Each row was made from one small tree. The marks that hang from a mark follow it in brackets, in alphabetical order. Every link used is in the known rows. Write each row's tree.
Known rows
kovi{tuku{zudi{goga lodogub}}}: [-0.65  0.41  2.21 -1.96  0.21  3.43 -0.43 -2.35  1.59 -0.93 -2.50  3.51
  0.10  3.45  1.35 -0.94 -1.46  0.30 -2.26 -0.38  0.12 -2.49 -0.51 -0.54
  2.17 -0.46  0.74  0.62 -0.46 -0.65  0.99]
lodogub{zudi{gilofi goga}}: [-1.27  2.72 -0.49  0.03  0.69 -1.64  0.03  0.52  0.13  0.62  2.20  0.32
  2.33  0.41 -0.21  1.23  0.77 -1.29  0.54  0.74 -1.71  0.23  5.07  0.83
  0.52  0.23 -0.93 -1.05  0.22  1.04 -1.60]
pulos{zudi{goga{kava} lodogub tuku}}: [-1.34  2.94  1.13 -0.71  0.51 -1.42 -0.97  0.64 -2.68 -0.84 -0.99 -2.16
  1.57 -2.18  0.79 -2.61 -0.14 -0.58  2.33 -0.24 -1.30  2.05  1.72  1.26
  0.05 -0.01  0.12  0.38  0.98  0.59 -1.48]
fudog{tuku}: [-0.01  2.20 -1.52 -0.43  3.09  2.59 -0.72 -1.54  1.10  1.96  1.02  3.53
 -0.30  2.33  3.15  3.77 -0.10  0.11  2.88 -1.00 -1.35 -1.42  0.27 -1.94
  0.22 -0.06  0.74 -5.09  2.96  3.61  1.05]
lodogub{zudi{pulos tuku{kovi} tuza}}: [ 1.55  0.97 -1.47  1.64 -3.01 -1.12 -0.32  0.04 -2.61  1.54  1.26 -3.20
  0.02 -2.34 -0.45  1.53  0.60  0.16  3.87 -0.10 -0.49  3.05  0.99  0.68
 -0.24 -1.26  1.74 -0.62  2.09 -2.10  0.40]
tuza{zudi{goga pulos tuku}}: [ 1.16  3.06  1.73 -1.70 -0.31 -1.53 -0.56 -0.32 -2.29 -0.43  1.80 -1.34
  2.55 -0.40  2.52 -2.45  1.10 -0.16 -0.51 -1.65  0.26 -0.94  1.97 -1.94
  0.65 -0.88  2.07  2.71 -0.11  0.66 -0.85]
gilofi{kovi zudi{goga{kava} lodogub pulos tuza}}: [ 0.43 -0.76 -0.74  1.85  1.12  1.22  0.54 -0.53  0.61  1.22  0.88  0.10
 -1.04  1.25 -1.04 -0.15 -2.51  0.49  0.06 -1.95  0.43 -0.13 -2.82  0.18
  1.40 -0.02 -1.88 -1.61  0.60 -2.22  0.18]
zudi{gilofi{kovi} lodogub tuku}: [ 0.30  1.35 -1.13  0.51 -2.72 -3.88 -0.20  1.22 -2.97 -2.97  0.27 -0.80
  0.83 -1.89 -1.83  1.14 -0.14  1.02  1.87  1.17 -1.03  3.56  0.47  1.10
  0.12  2.32 -1.66  2.83  0.86 -0.47  1.58]
zudi{lodogub pulos tuku{kovi} tuza}: [ 2.06 -0.81  0.61  1.74 -3.37 -2.73 -1.12  0.91 -3.35 -1.97 -0.40 -3.81
 -1.79 -3.37 -1.46 -1.03 -0.72  0.29  2.78  0.39  0.73  5.81 -4.03  2.75
 -0.15 -0.06  1.08  3.74  1.54 -1.94  0.71]
tuku{kovi zudi{gilofi goga{kava} lodogub pulos tuza}}: [-0.31 -4.41  3.12  0.81 -0.71 -1.16  1.00  1.20  1.36 -1.89 -1.34 -2.57
 -3.13 -1.06 -2.98 -3.84 -0.13  1.63 -4.60  0.92  0.79  3.78 -4.56  2.60
 -1.73 -0.44 -2.05  3.12 -1.99 -2.60 -1.20]
zudi{goga lodogub pulos tuku{kovi} tuza}: [ 1.34 -1.14  1.84  0.34 -3.03 -4.05 -0.86  2.06 -3.86 -2.26 -1.03 -3.10
 -1.23 -2.98 -1.65 -3.10  0.05 -0.64  0.06  0.75  1.26  3.80 -2.27  4.53
  1.16 -0.43  0.94  4.93 -0.55 -1.87 -1.63]
gilofi{kovi{tuku} zudi{goga{kava} tuza}}: [ 0.39 -2.34 -2.73 -0.68  1.66  4.55  1.39 -2.42  1.59  2.79 -1.32  3.04
 -0.22  2.76  0.28  2.61 -1.27  0.50 -0.05 -1.24  0.57 -6.33  0.82 -1.10
  0.94 -0.64 -0.68 -4.63  0.22 -0.87  2.00]
fudog{gilofi{zudi} goga tuku}: [ 0.42 -0.31 -0.40  0.90  2.63  5.62 -1.75 -0.59  1.68  3.48  0.46  4.92
 -2.48  2.71  4.00  3.75  1.47  0.34  0.58 -0.17 -1.57 -4.92  1.76 -2.68
 -0.29 -0.55  1.61 -7.29  0.01  5.24 -0.41]
gilofi{kovi{tuku{zudi{goga{kava} lodogub pulos tuza}}}}: [-0.60 -1.31 -0.09 -0.62  0.46  2.53  0.85 -1.85  1.59  0.67 -1.99  1.68
 -1.03  1.80 -0.40 -0.23 -1.82  0.82 -1.49 -1.10  1.65 -2.29 -2.78 -0.99
  1.47 -0.20  0.59 -0.31 -0.48 -2.52  1.60]
tuza{zudi{gilofi tuku}}: [ 1.19  2.51 -0.10 -1.04 -0.74 -1.31  0.17 -0.16 -1.60 -1.44  2.08 -2.07
  2.60 -1.42  1.65  0.13  1.87  0.28  1.37  0.04 -0.78  0.64  3.06 -2.87
 -1.86  0.24  0.43  1.63  0.80  2.04  1.33]
pulos{zudi{gilofi{kovi} goga{kava} lodogub tuku tuza}}: [-1.16  0.78 -0.42  0.20 -0.46 -3.35  0.31  2.79 -2.91 -1.61 -1.33 -4.38
  1.21 -4.57 -1.98 -2.04  0.61 -0.95  2.09  1.39  0.24  2.34  1.84  1.95
 -1.47  0.33 -0.68  1.49 -0.36 -0.78 -1.58]
tuku{zudi{gilofi lodogub pulos tuza}}: [ 0.52 -0.46  1.75  1.53 -1.59 -0.79 -0.15  0.91  1.33 -2.25  0.69 -2.86
 -0.17 -0.37 -1.18 -2.29 -1.20  0.15 -0.19  0.17  0.28  5.73 -5.10  0.66
 -1.10 -0.21 -1.44  2.83  0.12 -1.03  0.22]
lodogub{zudi{gilofi{kovi} tuza}}: [ 0.02  1.75 -3.20  1.72 -0.21 -0.79  0.62  0.20  0.46  1.53  2.41 -1.37
  1.53 -1.06 -1.43  3.96  0.13 -1.45  3.12  0.82 -0.76  1.40  3.05 -0.49
 -0.91  0.22 -0.34 -2.12  1.42 -0.60  0.66]
zudi{gilofi goga{kava} tuku{kovi}}: [-0.67 -3.05 -0.36 -1.72 -0.44 -3.49  1.44  1.56 -2.67 -1.09 -0.89 -1.32
 -0.32 -2.19 -1.52 -1.03  3.10  1.20 -1.63  1.87 -1.06  0.33  1.90  4.11
 -1.76  0.53 -2.08  1.40 -0.89  2.42 -0.35]
fudog{gilofi tuku}: [ 0.38  1.09 -1.25  0.26  3.39  2.84 -1.39 -0.37  1.21  2.48 -0.30  4.41
 -1.55  1.48  3.08  4.85  0.84 -0.85  1.64 -0.64 -0.36 -4.00  0.35 -3.91
 -0.35 -0.77  1.19 -5.76  1.45  6.63 -0.02]
kovi{tuku}: [-0.09  0.87 -1.12 -1.46  1.53  3.34 -0.51 -3.18  1.51  0.66 -0.84  3.51
  0.60  2.54  1.89  2.23 -1.22 -1.12  1.78 -0.17 -0.19 -2.87  0.75 -0.96
  1.32  0.23  1.53 -1.35  1.70  1.94  2.34]
tuku{kovi zudi}: [ 0.88 -1.65  0.99 -0.92 -0.62  2.50 -0.03 -2.39  3.71  0.71  0.01  2.66
 -1.04  3.14  1.39  2.21 -0.22  1.34 -2.64 -0.36 -2.22  1.38 -0.90 -2.50
 -0.63  0.30  0.01 -0.44  0.61 -2.86  2.30]
tuku{kovi zudi{gilofi goga pulos}}: [ 0.05 -2.50  2.66 -0.70 -1.66 -1.12  0.43  0.13  2.61 -0.91 -0.05  1.07
 -1.24  1.92 -0.69 -1.80  0.50  1.38 -5.71  0.54 -0.51  0.80 -0.48  0.28
 -0.22  0.33 -1.17  2.82 -2.00 -3.05 -1.15]

Which tree is each row?
[-0.44  0.03 -2.00  1.05 -1.55 -3.46  1.49  2.15 -3.36  1.13  1.23 -4.41
  1.07 -3.40 -2.53 -0.66  1.59  0.21  1.81  0.37  0.69  1.00  1.51  2.84
 -0.48 -1.04 -0.68 -0.27 -0.17 -0.38 -1.24] => lodogub{zudi{gilofi{kovi} goga{kava} pulos tuku tuza}}
[ 0.39 -1.66  0.17 -0.60 -1.04  2.37  0.48 -1.42  1.75 -0.39 -1.38  0.08
 -0.12  1.28  0.16 -0.74 -0.58  0.24 -0.07  0.16  1.34 -0.92 -2.34 -0.40
 -0.31 -0.87  0.64  0.59 -0.23 -0.16  1.46] => kovi{tuku{zudi{gilofi pulos tuza}}}
[ 1.23  0.54 -0.31  1.57 -0.43  0.65 -0.34 -0.41  0.67  0.64  1.26  1.26
 -0.19  2.06 -0.39  0.45 -2.72 -0.37 -0.10 -1.75  0.43 -0.25 -1.22 -0.65
  2.44  0.40 -1.09 -0.37  0.27 -3.50 -0.11] => gilofi{kovi zudi{goga lodogub pulos tuza}}
[ 0.34  2.11  0.16 -0.02  0.45  0.24  0.26 -1.73  0.86 -0.44  1.68  0.27
  0.83  0.30  0.52 -0.25 -0.11  0.35 -0.65 -0.99  1.34 -2.54  1.34 -4.54
 -0.63  0.69  1.34  1.51 -0.14 -0.84  0.70] => tuza{zudi{gilofi{kovi{tuku}} pulos}}
[ 0.22 -0.69 -1.33 -1.95  0.02  2.91  0.68 -2.20  2.53  1.23 -1.54  3.58
  0.65  2.91  0.96  2.48 -1.05 -0.27 -1.56 -0.59  0.66 -4.28  0.57 -2.00
  1.58 -0.08  1.32 -0.84 -0.57 -2.41  2.15] => gilofi{kovi{tuku{zudi{goga tuza}}}}
[-1.24 -0.51  0.73  0.50 -1.33 -5.51  0.76  2.62 -4.23 -2.63 -0.35 -2.69
 -0.40 -2.95 -3.14 -4.11  0.30  1.71 -1.06  0.30  1.07  2.55 -1.91  3.97
  0.57  1.10 -2.42  3.96 -0.94  0.01 -1.49] => zudi{gilofi{kovi} goga{kava} lodogub pulos tuku}
[ 1.55 -1.14 -0.40  2.24 -1.91  1.43 -1.73  0.85 -0.83  1.19  0.43  0.19
 -1.75 -0.70  0.80  1.25  0.26 -0.37  0.67  0.15  0.09 -0.28 -0.85 -0.46
  0.39  0.31  1.46 -0.66 -1.29  0.33  0.28] => fudog{gilofi{kovi zudi{lodogub pulos tuku tuza}} goga}
[ 0.33  0.08 -0.39 -1.01 -1.90 -3.32 -0.34  2.34 -1.92 -1.02 -0.98 -3.14
  1.76 -3.59 -0.48 -0.61  2.06 -1.97  1.31  2.18 -0.56  0.94  4.66  1.55
 -1.97  0.11  0.55  2.00 -0.79 -1.10 -2.09] => pulos{zudi{gilofi goga tuku{kovi} tuza}}
[ 0.40 -1.30  1.29 -0.61 -0.95 -1.22  0.63  1.34  1.96 -0.82  0.75 -1.98
  1.21  0.74 -0.28 -2.48  0.56 -0.75 -2.43  0.26  0.41  2.19 -2.24  1.36
 -0.54 -0.80 -1.30  2.38 -1.56 -0.13 -1.18] => tuku{zudi{gilofi goga pulos tuza}}
[-0.31  1.49  1.93 -0.04 -0.09 -3.24  0.67  1.15 -3.41 -2.35  0.85 -3.14
  0.48 -2.68 -1.08 -3.97  0.72  1.59 -1.88 -0.87  1.20  0.46  0.30 -0.69
 -0.52  0.21 -0.56  3.73 -1.23 -0.27 -1.13] => tuza{zudi{gilofi{kovi} goga{kava} lodogub pulos tuku}}
[ 0.15 -2.30 -1.98  0.76  0.88  3.40 -0.45 -0.56  0.07  3.37  0.37  1.64
 -1.54  0.36  1.88  2.93  1.60  1.17  0.05 -0.22 -1.56 -3.08  0.62 -1.29
 -0.97  0.21  0.34 -4.47 -0.68  3.15  1.87] => fudog{gilofi{kovi zudi{tuku}} goga{kava}}
[ 1.58 -1.52 -2.47  0.46 -1.09  0.29  1.07 -0.14 -1.62  2.17  0.71 -0.77
  0.36  0.44  0.07  0.45 -0.25  1.30  1.06 -1.86  0.17 -1.58 -0.85  0.29
  0.75 -0.95 -1.34 -2.16  0.54 -1.35  1.13] => gilofi{kovi zudi{goga{kava} pulos tuku tuza}}
[ 0.35 -0.68  0.10  0.76 -1.15  0.02  0.33  0.53  2.26 -1.57  0.30 -1.06
  0.26  0.30 -1.26  0.70 -0.99  0.09 -0.81  0.55 -0.47  4.10 -2.80 -0.73
 -1.13  0.68 -1.67  1.31 -0.12 -2.10  1.74] => tuku{zudi{gilofi{kovi} lodogub tuza}}
[-2.00 -0.75 -0.93 -0.30  4.98  4.44 -0.04 -1.21  1.07  3.00  0.71  1.62
 -1.99  1.13  2.68  1.62  1.37  1.22  1.86 -0.11 -1.57 -0.80 -0.94  1.44
 -1.17  0.09  1.37 -6.28  1.39  4.74  0.49] => fudog{goga{kava} tuku}
[ 0.94 -1.22 -1.25 -0.60 -2.75 -3.01  0.16  0.58 -1.89 -1.40  0.27 -0.75
  0.19 -1.60 -0.79  1.80  1.82  0.94  1.07  1.79 -1.66  2.38  2.10  1.36
 -1.62  1.47 -0.91  1.81  0.88  0.72  1.51] => zudi{gilofi tuku{kovi}}
[-0.99 -2.31  1.86 -0.51  0.08  1.73  0.81 -0.51  0.84 -1.46 -2.57 -0.72
 -1.10  0.42 -1.22 -3.72 -0.73  0.72 -1.81  0.26  2.02 -0.74 -3.50  1.73
  0.10 -1.21 -0.50  1.54 -1.12  0.09 -0.04] => kovi{tuku{zudi{gilofi goga{kava} lodogub pulos tuza}}}
[ 1.62 -2.68  1.05  0.33 -1.51  1.38 -0.07 -1.24  3.02  0.71  0.27 -0.50
 -1.68  1.19  0.22  0.47 -0.63  0.80 -1.78 -0.49 -0.29  2.78 -3.81 -1.06
 -1.09 -0.74  0.69  0.98  0.32 -3.57  1.37] => tuku{kovi zudi{pulos tuza}}
[-0.51  2.33  2.74 -0.23  0.56 -1.29 -0.09 -0.30 -0.46 -2.38  0.40  0.39
  0.42  0.03 -0.62 -3.16 -0.79 -0.11 -2.91 -0.63  2.09 -2.16  1.52 -2.44
  1.03  0.65  0.94  4.00 -1.85 -1.79 -1.66] => tuza{zudi{gilofi{kovi{tuku}} goga lodogub pulos}}
[-1.36  1.20  1.76 -0.31  1.07 -3.22 -0.62  1.46 -0.06 -3.10  0.77  0.51
  1.16  0.03 -1.16 -1.83 -0.47 -1.85 -1.35  1.59 -0.82  2.32  1.03  3.00
  0.92  1.79 -2.22  3.04 -0.81  2.04 -2.04] => zudi{gilofi goga lodogub}
[-0.68 -1.64  1.87 -0.80  0.62  3.15  0.31 -1.50  1.09 -0.35 -2.70  0.09
 -1.14  1.39  0.09 -3.08 -1.42  0.34 -1.47 -0.74  1.95 -1.01 -4.03  1.01
  1.03 -1.66  0.72  0.55 -0.53 -0.10  0.51] => kovi{tuku{zudi{goga{kava} lodogub pulos tuza}}}
[ 0.34  0.12  0.83 -0.98  2.38  3.39 -0.76  0.16  2.08  2.05 -1.45  4.95
 -1.32  2.73  3.39  2.54  1.40  0.31 -2.29 -0.92 -0.29 -5.22  0.25 -4.18
  0.32 -1.89  0.68 -4.73 -0.70  4.87 -1.07] => fudog{gilofi tuku{zudi{goga}}}
[-0.91  2.40  2.67  0.25  1.10 -2.17 -1.45  0.28 -0.23 -1.56  1.14  0.64
  0.36  1.00  0.05 -3.02 -2.11 -1.83 -0.91 -0.65  0.18  2.64 -2.08  2.23
  3.05  0.69 -0.15  3.26  0.11  0.29 -2.39] => zudi{goga lodogub pulos}
[ 0.35 -0.15 -0.99 -0.46 -0.36  3.23  0.32 -2.51  2.26  0.48 -1.54  2.92
 -0.24  2.25  0.22  2.70 -2.03  0.25 -0.09 -0.67  0.61 -1.72 -1.27 -2.64
  1.26  0.41  1.12 -0.65  0.50 -2.99  3.02] => gilofi{kovi{tuku{zudi{lodogub tuza}}}}
[-1.73 -0.37 -1.44 -0.77  1.94 -0.22  0.79  0.69  0.73  0.66 -1.38 -1.35
  1.27 -1.99 -1.03 -0.47  0.41 -2.06  1.16  0.95  0.90 -2.22  3.01  0.31
 -1.62  0.25  0.17 -0.98 -0.80  0.02 -1.60] => pulos{zudi{gilofi{kovi{tuku}} goga{kava} tuza}}
[ 0.13  3.49 -0.09  0.00 -1.87 -2.17 -0.61  0.21 -2.90  1.12  1.78 -1.04
  2.34 -0.27  0.82 -0.61  0.65 -0.15  1.71 -0.76 -0.93  0.62  3.15  1.20
  2.26 -1.05  1.00 -0.01  1.02 -0.33 -1.30] => lodogub{zudi{goga pulos tuku}}
[-0.11  1.75 -2.34  0.62  0.32 -0.99 -0.37  0.67  1.36  0.32  0.89 -1.89
  2.16 -1.87 -0.34  2.03 -0.14 -2.83  3.48  0.96 -0.47  1.46  2.94 -1.67
 -1.97  1.16  0.29 -0.29  1.03 -1.03 -0.30] => pulos{zudi{gilofi{kovi} tuza}}
[-0.78 -1.02  1.47  0.49  1.74  0.94  0.76  1.32  0.41 -0.17 -0.90 -0.64
 -2.00  0.18 -0.09 -2.02  0.28  1.84 -0.82 -0.51  0.91  0.76 -3.91  0.84
 -0.86 -1.51 -1.29 -2.22 -0.10  1.81 -1.29] => fudog{tuku{zudi{gilofi goga{kava} lodogub pulos tuza}}}
[-0.55 -0.04 -2.26 -0.58  0.28  0.01  0.50 -1.41  1.64 -0.21  0.13  2.72
  0.73  1.24 -0.63  3.07 -0.34 -0.65  0.63  0.91 -0.17 -2.09  1.96 -1.21
  0.04  1.82 -0.51 -0.17  0.43  0.32  1.82] => zudi{gilofi{kovi{tuku}}}
[-0.54  0.79 -1.28  0.93 -0.90 -1.53  0.70  0.65 -0.55  1.05  0.74 -0.87
  1.00 -0.65 -2.06  0.30 -0.04 -1.33  0.70  0.66  1.56 -1.82  2.92  0.97
  0.99 -0.61  0.65  0.10 -0.79 -1.82 -1.75] => lodogub{zudi{gilofi{kovi{tuku}} goga pulos tuza}}
[-2.66  2.07  1.52  0.20  2.48 -1.78 -0.58  1.16  0.10 -1.45 -0.30 -1.78
  1.12 -1.72 -0.88 -2.82 -0.31 -1.56  0.80  0.86 -1.04  2.04  1.95  1.30
 -0.98  1.00 -1.39  0.75  0.12  1.09 -2.73] => pulos{zudi{gilofi goga{kava} lodogub}}
[-0.66 -0.07 -1.27  0.24  2.92  3.51 -1.37 -0.17  1.55  3.41  0.06  5.31
 -2.44  1.42  3.01  4.78  1.72 -0.38 -0.35  0.31 -0.34 -5.11  1.62 -2.79
  0.23  0.54  2.94 -5.47 -0.71  3.94 -0.22] => fudog{gilofi{kovi} goga tuku}
